In the rows, 128 means zero.
Known rows, with every way that one mark hangs from another
K{P}: [144 154 118  70  70 153 125 137 109 132 128 134  99 167 122 124 122 134
 150 112 142 155 136 149 118 137 135 109 124 101 132 153 136 106 155 124
 131 158 115 124 122 125 141 153 158 113]
X{W}: [150 154 122  71  71 150 111 118 134 129 117 124 116 171 110 118 116 127
 146 115 121 138 119 139 108 138 115 116 116 100 142 148 133 104 145 121
 130 144  83 152 140 101 145 141 153 107]
W{G X Y{T{J}}}: [ 93 145 124  49  81 136 123 122  85 145  94 153 145 171 138 133  99 130
 168 115 142 176 111 174 129 165 173 120 113 117 129 152 200 150 162 153
 140 136  92 137  99 101 145 174 159 112]
W{G{T{V}} S{P}}: [111 173 107  38  82 142 129 115 111 150 116 169 140 171 136 137 103 123
 125 119 138 139 126 156 138  98 160  95 117 144 151 142 162 117 133 116
 140 178 105 128 138 197 144 164 154 107]
J{T{G{W} S V}}: [102 190 113  63  76 159 183 113 118 153 121 102 114 159  95 137 117 131
 128 150 128 108 147 167 125 137 146 126 111 136 151 136 150 113 141 114
 138 149 125 145 129 165 142 164 143  86]
K{P{S} Q}: [137 167 117  59  72 165 119 100 108 142 141 130  98 158 121 128 121 131
 131 107 157 149 149 155 110 128 138 106 127 100 137 142 127  87 159 143
 138 180 103 121 124 175 132 161 163 111]
G{T{Y} W{V X}}: [107 188 125  63  84 149 120 117  98 138 113 118 109 170 132 122  99 113
 154 142 160 152  88 179 113 137 135 109 123 135 167 155 167 120 158 138
 128 198 128 140 113 102 148 175 152  96]
A{W}: [124 154 114  91  76 145 102 124 117 129 130 131 113 174 109 118 121  98
 140 120 121 146 111 139 115 146 124 139 118 103 122 153 131  96 151 116
 129 123  75 141 147 122 144 134 152 111]
A{T{J S Y}}: [127 171 115  88  73 157 168 112 126 145 140 119 106 172 111 115 104 129
 139 116 100 138 153 157 128 126 155 114 122 122 134 133 143 104 152 130
 133  62 103 141 110 113 140 147 152  94]
S{W{V{T{G}} X}}: [122 178 130  51  80 143 107 145  92 146 115 119 116 179 127 115 100 111
 137 128 139 154  96 137 137 140 131 120  98 116 111 155 165 117 151 155
 129 153 104 145 122 105 141 152 151 107]
D{F{S{T{V} W}}}: [134 172 118  48  84 155 150 134 123 114 113  78 105 169 103 129 112 116
 109 115 103 140 105 125 123  61 133 114 117 150 119 140 115 130 146 114
 123 163  89 155 140 163 131 141 153  93]
D{F{S{T{J}}}}: [121 161 123  49  81 159 154  97 122 120 117  81 105 162 117 136  97 118
 152 114 117 164 127 148 119  70 132 108 128 126 125 137 112 123 154 120
 124 148 112 152 131 126 131 152 157  97]
Q{K{P{S{W}}}}: [162 153 115  61  78 148 111 127 117 135 136 117  61 157 109 131 134 125
 125 109 116 140 108 132 113 110 139 103 100 116 138 149 129  94 153 129
 127 208 118 134 137 152 139 161 159 102]
V{T{J S{W} Y}}: [134 169 126  66  80 157 167 104 114 143 123  98  90 178 110 125 105 141
 148 115  80 141 144 126 133 122 142 124 103 125 117 134 139 112 146 143
 135 135 111 146 112 119 141 150 147  93]
Y{T{G V}}: [ 96 171 112  46  80 146 132 120 111 132 114 149 110 160 109 132 112 119
 144 130 128 114 136 150 130 145 149 119  98 125 126 142 174 123 139 129
 141 128 103 129 125 139 139 149 148 105]
Q{K{P{S{F T{V} W}}}}: [142 162 111  35  85 151 124 158 123 139 149  86  42 151  98 131 130 141
  92 129 120 145 103 120 110  85 140  99  88 168 126 142 122 112 150 119
 120 252 114 140 131 180 126 162 158  87]
D{F{S{P T}}}: [138 162 116  82  83 153 143  88 119 117 138  62  98 168 117 138 102 115
 132 112 116 164 116 134 115  49 139  84 121 120 132 133 121 110 143 109
 118 188 108 143 146 133 128 164 161 101]
L{F{S{W{V}}} T{G Y}}: [130 206 109  62  81 146 155 117 106 114 121  97 130 165 118 140 125  98
 129 137  87 109 120 134 131 109 135 120 125 102 151 150 136 106 142 139
 138 136 138 129 129  86 131 150 158  99]
F{D S{P W{V}}}: [129 169 115  87  77 141 125 108 102 133 132 112 117 178 118 116 108 101
 135 101 100 135 111 134 125  83 150  75 104 114 130 136 148 118 145 127
 134 165 127 151 156 146 140 158 157 109]
W{V}: [117 174 117  62  74 148 100 129 102 137 111 140 126 171 122 111 107 111
 156 113 150 159 113 153 123 137 127 112 118 113 125 155 148 117 157 133
 121 118 107 140 128 111 143 145 156 111]
J{T W{S}}: [140 166 104  93  70 151 140 104 134 154 113  93 137 165 119 138 107 106
 134 129 134 157 132 156 106 123 126 128 111 115 142 149 125 110 153 107
 114 137 105 116 133 154 141 155 157 106]
G{W}: [133 172 123  77  77 150 129 114 113 129 107 121 106 171 108 125 114 122
 157 129 138 143 110 154 105 140 122 129 119 110 142 153 143 113 154 115
 132 166  97 139 140 116 142 155 151 102]
W{G S{T{J}} X}: [ 92 152 124  38  74 142 142 150 110 159 109 153 138 173 148 118  90 123
 147 135 153 187 118 158 132 119 151 106 119 155 124 147 154 119 162 140
 130 130  95 151 119 145 137 158 159 103]
X{T{J{W{G V}}}}: [124 150 121  34  75 151 107 113 103 168 100 134 146 179 119 129  99 119
 160 129 130 155 119 177 124 124 126 130 106 113 129 165 136 135 155 133
 133 106 108 141 106  95 146 153 160  96]
F{D S{P}}: [116 155 116  96  76 144 148  92 108 126 135 123 119 166 124 123 110 105
 153 103 116 139 134 142 122  89 151  80 111 101 137 129 147 106 141 115
 142 158 129 147 159 146 140 158 158 115]
P{S{T{G X} W{J}}}: [126 180 110  69  85 147 154 157 119 154 140 113  95 159 114 145 114 131
  96 141 113 141 112 121 128 118 147 113 102 112 111 138 148 121 152 145
 125 154  94 152 134 150 129 164 153  88]
Y{W}: [128 170 120  76  75 150 118  99 113 113 107 134 104 167 112 117 116 118
 150 130 126 139 101 151 103 161 123 121 119 120 136 147 153 122 148 126
 134 143  87 142 135 110 146 150 150 111]
S{P T{G V Y{W}}}: [ 95 169 113  58  82 142 161 119 114 120 144 119  74 163 105 118 114 142
 113 167  94 102 121 132 117 132 148  71  99 158 139 125 166 107 125 136
 131 165  87 156 111 123 135 175 146  84]
K{P{S{W{G V}}}}: [149 174 112  44  74 147 101 153  96 149 122 147 116 176 123 131 125 121
 112 123 137 151 108 150 118 118 149 108 119 109 147 159 142 124 160 152
 135 185 111 136 121 155 137 159 167  97]
V{T{S{F{D}}}}: [130 167 128  55  85 164 149 104 111 138 125  88 105 168 111 125 100 118
 149 117 131 159 148 145 123 112 136 124 107 119 115 124 152 123 147 120
 145 145 142 143 138 148 140 143 154 108]
X{T{S Y}}: [138 157 119  76  76 164 152  87 123 153 118 114 112 173 117 116 107 125
 154 128 117 156 149 152 131 108 138 120 112 107 138 129 155  94 147 124
 136 121 113 133 105 103 145 145 155 100]
L{F}: [122 181 119  69  77 156 128 134 110 112 118 117 120 165 116 131 121 117
 156 114 131 140 114 148 122 140 123 119 125  96 120 154 137 121 150 114
 131 112 113 136 136 112 144 138 159 106]
W{G J V{T{S}} Y}: [134 176 120  33  79 151 122 116  69 169  90 121 174 180 131 137 102 128
 164 114 169 190 134 165 153 144 154 132 140 100 119 158 180 140 159 165
 146 101 138 135 101 102 147 167 164 113]
L{T{S}}: [131 181 114  78  75 152 141 100 111 128 124 117 128 165 111 124 118 113
 148 107 117 152 140 155 124 131 139 125 130 119 132 143 132 110 151 120
 135 125 116 124 146 115 138 144 151 118]
Q{K{P}}: [147 141 118  58  76 151 114 130 112 129 130 120  78 157 119 120 127 129
 160 106 138 150 125 148 120 128 135 108 112 117 135 153 136  89 150 117
 128 162 132 131 124 120 145 159 158 113]
W{S}: [129 163 113  70  73 147 124 117 122 146 106 160 129 169 130 117 103 115
 149 120 147 163 132 142 125 126 132 119 125 117 134 143 145  99 155 121
 128 122 102 125 134 147 141 143 156 113]
Q{K{P{S{T{J V X}}}}}: [ 91 150 117  25  82 151 154 170 107 153 159 142  73 139 110 120 129 155
 128 107 145 134 138 152 133 106 154  95 108 179 116 139 132 115 144 129
 127 156 127 151 108 186 139 165 155  86]
L{F{S{T}}}: [114 182 117  74  75 163 148 105 112 107 125  72 116 163 125 134 121 103
 148 121 131 152 118 145 117  89 125 114 130 111 125 147 131 126 152 107
 141 160 116 139 147 120 132 140 162 106]
P{S{T{J}}}: [104 173 120  57  76 152 138 117 116 142 131 125  90 158 118 133 105 125
 142 120 122 162 123 148 109 106 135  95 111 120 118 140 134 128 158 137
 126 167  87 151 137 140 129 157 157  95]
F{D S{P T{Y{W{J}}}}}: [128 164 116  94  81 145 174  89 109 117 132  83  97 164 119 138 108 114
 145 142  99 144 123 139 110  99 154  64 120 125 139 127 162 117 137 139
 140 176 138 153 137 108 137 181 158 105]
G{T}: [124 178 119  66  81 157 115  98 116 122 113 116 104 164 128 136 105 110
 150 112 128 149 111 159 114 124 129 120 114 103 138 148 149 124 148 115
 135 182  98 134 141 131 146 153 149 115]
T{J V X}: [ 76 162 118  52  80 145 160 166 105 147 127 182 124 157 112 108 114 151
 144 103 136 128 138 146 144 149 145 123 114 153 110 141 143 127 145 124
 126  75  98 156 112 159 148 144 145  96]
A{T{V X}}: [116 172 111  79  78 146 144 170 114 135 137 149 129 165 109 104 119 125
 117  99 138 131 125 153 133 135 147 135 118 143 106 143 152 123 139 111
 126  51  72 134 123 155 146 133 150 105]
T{G{W} J V}: [ 86 175 123  31  79 144 163 143 108 147 113 170 106 160  98 128 110 147
 149 143 124 101 135 156 130 153 136 118 112 136 139 148 144 112 145 127
 140 129 110 156 119 139 142 161 143  84]
P{S{F T{G Y}}}: [114 179 113  58  86 154 151 117 129 141 143 101  68 153 119 134 104 126
 106 175 118 148 128 123 105 101 141 104  93 117 150 123 151 101 152 137
 125 203  99 150 118 127 118 167 160  80]
G{T{X} W{J S{F} V}}: [128 198 109  54  92 150 125 123 114 175 113 126 124 161 126 146  90 131
 136 141 181 167 110 164 128 130 136 136 138 145 158 151 158 128 160 119
 121 197 161 113 123 155 143 175 155  98]
W{S{P T{G V}} X Y}: [ 81 156 112  50  78 129 147 154  99 170 131 163 131 166 137 113  97 145
 117 143 148 159 124 137 149 118 170  66 115 161 126 128 185 109 146 139
 131 143  93 136 103 160 134 180 155  98]
S{F T}: [126 167 119  74  82 154 124 126 123 128 130  79  84 166 117 125 102 125
 131 135 134 176 110 132 103 109 125 119 100 126 121 140 136 124 158 113
 119 193  88 143 137 119 127 148 156 102]
K{P{S{F T}} Q}: [136 169 116  56  80 171 123 104 120 138 155  74  67 156 119 137 112 138
 109 128 154 170 140 144  94 100 134 106 113 124 132 134 121 100 163 134
 130 243 100 123 124 174 117 166 165 102]
W{X}: [110 160 122  81  75 143 120 139 104 132 115 146 119 168 130 107 109 117
 152 116 154 169 105 150 124 147 136 112 114 118 126 152 151 113 161 129
 124 134  96 145 132 113 143 151 154 114]
K{P{S{W{Y}}} Q}: [155 164 116  63  76 158 116 106 103 145 127 121  99 166 119 133 123 144
 112 105 125 151 131 139 110 134 150 110 124  93 131 139 143 104 163 156
 140 199  76 123 107 168 134 171 162 108]

Rows
[149 167 112 103  85 141 121 122 123 132 141  93  74 176 106 129 108 139
 112 118  92 150  99 107 110 112 138  99  83 116 130 138 134 110 148 112
 110 220  87 140 150 129 131 162 154 100]	S{F P W}
[146 154 113  53  82 152 112 120 119 143 144 114  58 145 113 132 125 134
 133 124 150 158 120 139 110 109 138 105 103 122 153 143 128  91 156 119
 123 226 144 128 130 145 131 169 166 100]	Q{K{P{S{F}}}}
[108 168 116  59  71 139 104 142 102 162 108 173 150 172 143  97  95 109
 152 120 184 183 108 158 138 137 138 103 130 144 135 152 159 106 166 139
 119 113 123 128 120 136 143 150 160 115]	W{S V X}
[ 74 167 113  53  80 151 176 137 113 138 135 134 119 154 123 110 117 128
 116 136 137 119 140 137 141 104 149 122 114 151 128 129 150 113 140 118
 144 121 102 159 124 169 134 145 148  95]	F{S{T{G V X}}}
[118 171 111  75  74 132 114 149  96 173 132 130 134 175 142 122  87 121
 142 122 176 204 106 148 142 108 149  63 127 148 116 153 159 111 162 146
 105 153 132 123 130 127 134 176 164 110]	W{J S{P T} V X}
[120 190 117  56  83 155 109  83 108 115 110 117 100 165 125 125 105 109
 148 144 126 133  96 170 105 145 129 110 122 130 162 146 169 129 145 141
 134 180 112 138 111 102 151 167 150 103]	G{T{Y{W{V}}}}
[107 169 122  62  81 146 137 114  79 159 135 120 138 185 138 110 101 126
 145 124 153 171 127 155 149 118 165  93 114 139 140 143 177 108 145 156
 132 137 138 144 107 112 143 173 162  99]	W{G V{T{S{P} Y}} X}
[163 187 109  53  80 159 102 131 105 161 139 101  91 164 112 145 111 141
 107 118 156 167 124 135 115 128 138 107 118 112 133 156 122 104 171 159
 120 215 134 120 121 161 124 173 166 102]	K{P{S{F W{J V}}} Q}
[156 181 109  61  86 143 121 140 114 151 106 124 109 169 113 155 113 125
 106 138 124 170  97 123 118 124 144 131 102  98 138 154 141 128 162 143
 123 200 107 148 145 143 128 163 164  96]	P{S{F W{G J}}}
[ 87 187 114  35  90 145 198 186 104 114 139 156 136 147 107 131 131 123
 131 130 102  83 155 150 144 147 153 116 122 128 121 129 155 118 121 127
 144  37 143 145 110 136 147 143 150  91]	L{F{D} T{G V X Y}}
[155 169 116  69  75 162 118 110 115 138 139 115  85 166 113 130 125 133
 110 106 125 140 132 136 107 124 138 109 115 102 131 144 122  91 159 145
 136 201  85 124 130 180 131 159 159 107]	K{P{S{W}} Q}
[105 159 114  94  88 152 167 122 117 148 164 117  98 163 109 113 107 144
 121 116 119 137 147 137 132 117 166  90 101 139 129 110 152 114 143 105
 131 129 146 151 137 173 141 160 152  95]	T{S{F{D} P} X}
[151 169 109 113  77 138 140 101 109 136 125 102 109 174 118 139 114 124
 133 103 104 155 111 114 131  98 146  91 110  95 131 149 134 104 150 126
 123 186 118 135 161 122 134 167 156 113]	F{S{P W{J}}}
[ 65 163 114  41  85 145 161 140 109 146 131 169 111 153 110 127 110 144
 144 123 123 104 151 153 144 157 161 125  99 146 118 135 173 132 137 130
 138  90 109 137 108 152 144 154 143  95]	Y{T{G J V X}}
[ 89 174 120  56  76 131 136 127  98 183 132 180 123 171 128 118  85 140
 152 147 152 142 121 161 139 136 151  73 120 149 155 145 161  94 155 140
 123 155 143 136 116 133 139 189 153  89]	T{G{W{S{P} V X}} J}
[118 154 135  69  80 148 154 115 110 161 108 132 104 172 119 121  98 137
 176 137 134 161 117 166 120 131 131 119 108 119 141 146 159 106 154 133
 127 162 106 140  96  75 146 169 153  93]	G{W{X{T{J Y}}}}
[137 176 108  56  84 143 155 110 130 152 106 147 100 158 120 137  97 137
 130 184 132 146 133 128 124 161 139 118 121 125 167 133 162  90 150 145
 127 152 144 132 105 110 134 175 156  93]	T{G Y{W{J S{F}}}}
[124 148 111  90  80 140  92  95 105 128 116 110 122 174 111 134 118 100
 151 115 116 154 112 151 110 159 147 140 118  95 124 149 175 122 152 129
 138 146  69 116 124 106 144 150 156 117]	A{W{Y{T}}}
[132 154 121  59  79 154 144 105 123 150 113 131 101 167 123 124 104 121
 153 146 111 140 142 142 127 119 131 120  96  81 138 133 164  86 139 133
 134 132  95 137 100  80 142 153 154 101]	X{T{G Y}}
[129 149 132  61  82 151 157 126 122 144 133 119 106 167 115 119 109 152
 158 111 111 133 149 131 124 141 126 131 109 118 128 136 145 106 132 139
 128 114  94 157 101  93 149 149 149  93]	V{T{J X{W} Y}}
[ 97 178 114  62  87 152 183 120 120 153 150 134 104 151 107 129 106 150
 125 133 107 128 160 146 139 145 155 137 114 139 135 124 134 109 147 123
 134 116 135 140 123 128 132 159 144  93]	L{T{G J S{F} X}}
[167 141 127  48  73 155 108 108 132 149  98 122 138 181 118 129 111 120
 151 122 119 154 121 153 114 115 119 134 107  86 143 151 151 110 137 122
 143 155  71 151 126  87 149 138 159 107]	X{T W{G}}
[116 167 123  77  81 163 153 109 105 146 132 111 120 169 119 112 113 132
 148 102 145 154 148 145 140 130 140 142 120 125 112 133 153 117 143 122
 140 104 117 136 125 147 147 141 149 107]	V{T{S X}}
[137 164 120  62  82 161 141  97 123 114 117  71 109 165 119 133 104 105
 140 118 129 167 118 143 113  63 128 115 130 119 129 138 120 118 152 112
 124 158 105 146 140 130 131 148 160 103]	D{F{S{T}}}
[140 158 112  53  84 139 139 139 111 165  94 149 139 163 128 140  91 129
 152 126 151 189 136 141 132 134 152 108 129 104 128 133 172 122 163 138
 128 121 143 128 115 141 141 167 164 112]	W{J S{F{D}} Y}
[106 176 114  75  82 150 106  96 102 122 117 124 117 166 113 114 112 115
 152 122 142 136 103 169 110 171 143 128 116 145 133 145 186 145 146 133
 131 134 109 122 115 118 149 156 150 111]	Y{T{X} W{V}}
[105 165 124  66  89 160 186 110 114 156 146 103  93 161 115 118 101 161
 142 125 123 153 163 132 139 129 147 139 107 144 127 121 148 111 146 130
 129 126 138 143  97 130 139 156 150  87]	V{T{J S{F} X Y}}
[ 99 181 117  62  86 148 126 115 103 148 122 126 112 167 111 130 107 120
 149 141 147 117 119 170 118 157 146 135 109 127 145 147 184 125 147 129
 137 143 124 125 115 119 144 165 149  96]	Y{T{G{W{V}} X}}
[152 167 120  50  84 169 133 125 125 134 155  65  59 163 110 139 112 129
  94 126 114 149 133 133  90  93 142  94  98 123 115 125 126 112 159 137
 136 242 100 139 134 195 122 161 161  97]	K{P{S{F{D} T W}} Q}
[113 164 121  85  78 145 109  89 107 112 106 120 106 168 119 121 111 109
 156 130 141 153  90 168 103 174 142 115 111 137 136 149 183 137 153 132
 135 174  98 124 129  99 146 160 151 119]	Y{T W{X}}
[130 157 124  35  85 149 150  91 124 192  94 142 115 166 118 143  83 153
 156 160 130 160 139 155 125 122 137 132 112 109 154 131 172 106 154 126
 140 186 111 119  88 112 136 179 156  90]	X{T{G{W{S{F} Y}} J}}
[118 183 112  67  80 145 125 127  99 162 118 116 121 174 117 134 101 116
 135 135 135 149 113 155 149 155 165 104 109 130 129 153 178 125 166 157
 134 133 151 130 122 111 139 167 150 104]	Y{T{G S{W{J V X}}}}
[120 163 116  54  76 160 160 110 118 158 115 137 121 169 109 109 113 135
 143 125 123 138 154 152 143 108 142 118 112 135 131 130 156 104 141 123
 139 104 115 137  99 127 146 140 151  95]	X{T{S V Y}}
[143 160 121  55  72 144  90 124 109 145 104 133 141 175 117 114 110 131
 151 115 139 155 110 151 117 147 127 108 129 103 145 152 159 121 154 144
 131 127  86 149 109  83 149 154 159 106]	X{W{V Y}}
[133 170 112  73  76 149 115  68 124 125  98 135 114 169 119 129 105 106
 157 133 131 148 116 159 105 151 140 121 121 136 143 140 177 125 148 124
 139 162 103 106 130 132 144 153 153 118]	Y{T W{S}}
[ 86 164 116  51  84 148 172 130 112 153 150 144  96 161  96 120 101 154
 135 113 107 123 156 144 142 115 166  71  99 162 124 117 138 124 142 114
 135 127 151 160 133 181 139 161 148  87]	T{J S{F{D} P} V}
[125 196 115  56  80 150 145 132 108 110 123 118 124 157 113 147 124 107
 149 127 108 123 130 150 124 143 127 126 126  87 127 153 135 112 139 121
 138 115 120 124 140  90 136 146 155 110]	L{F T{G}}
[137 164 120  48  81 167 131 111 115 139 147 116  83 154 116 134 113 128
 125 117 152 147 155 153 102 118 144 101 115 105 138 127 133  99 159 136
 141 200 131 132 128 191 129 162 165 106]	K{P{S{F{D}}} Q}
[128 157  98 125  78 143 174 114 133 162 153  93 124 163 122 130 110 132
 114 133 115 142 145 139 116 117 151 103 100 134 150 129 137  94 138 110
 101 128 115 117 110 159 141 176 157  88]	J{T{X Y} W{S{P}}}
[153 174 125  36  76 148 107 124 106 157 113 113 132 172 115 140 102 122
 159 128 145 147 130 140 135 146 114 119 121  87 127 162 152 107 141 154
 132 133 129 144 125  70 143 155 155 107]	X{W{J V{T{G}}}}
[134 176 130  66  79 143  97 143  89 140 112 110 123 183 127 111 103 109
 146 105 146 175  87 138 130 134 126 123 106 125 102 160 157 129 156 147
 119 161  96 136 129 106 144 148 154 114]	S{W{V{T} X}}
[131 169 120  88  77 155 139  80 100 143 143  96 106 177 115 125 108 131
 150 100 123 156 141 137 134 109 143 102 112 114 117 134 149 108 139 122
 135 159 119 128 142 135 140 158 153 111]	V{T{S{P}}}
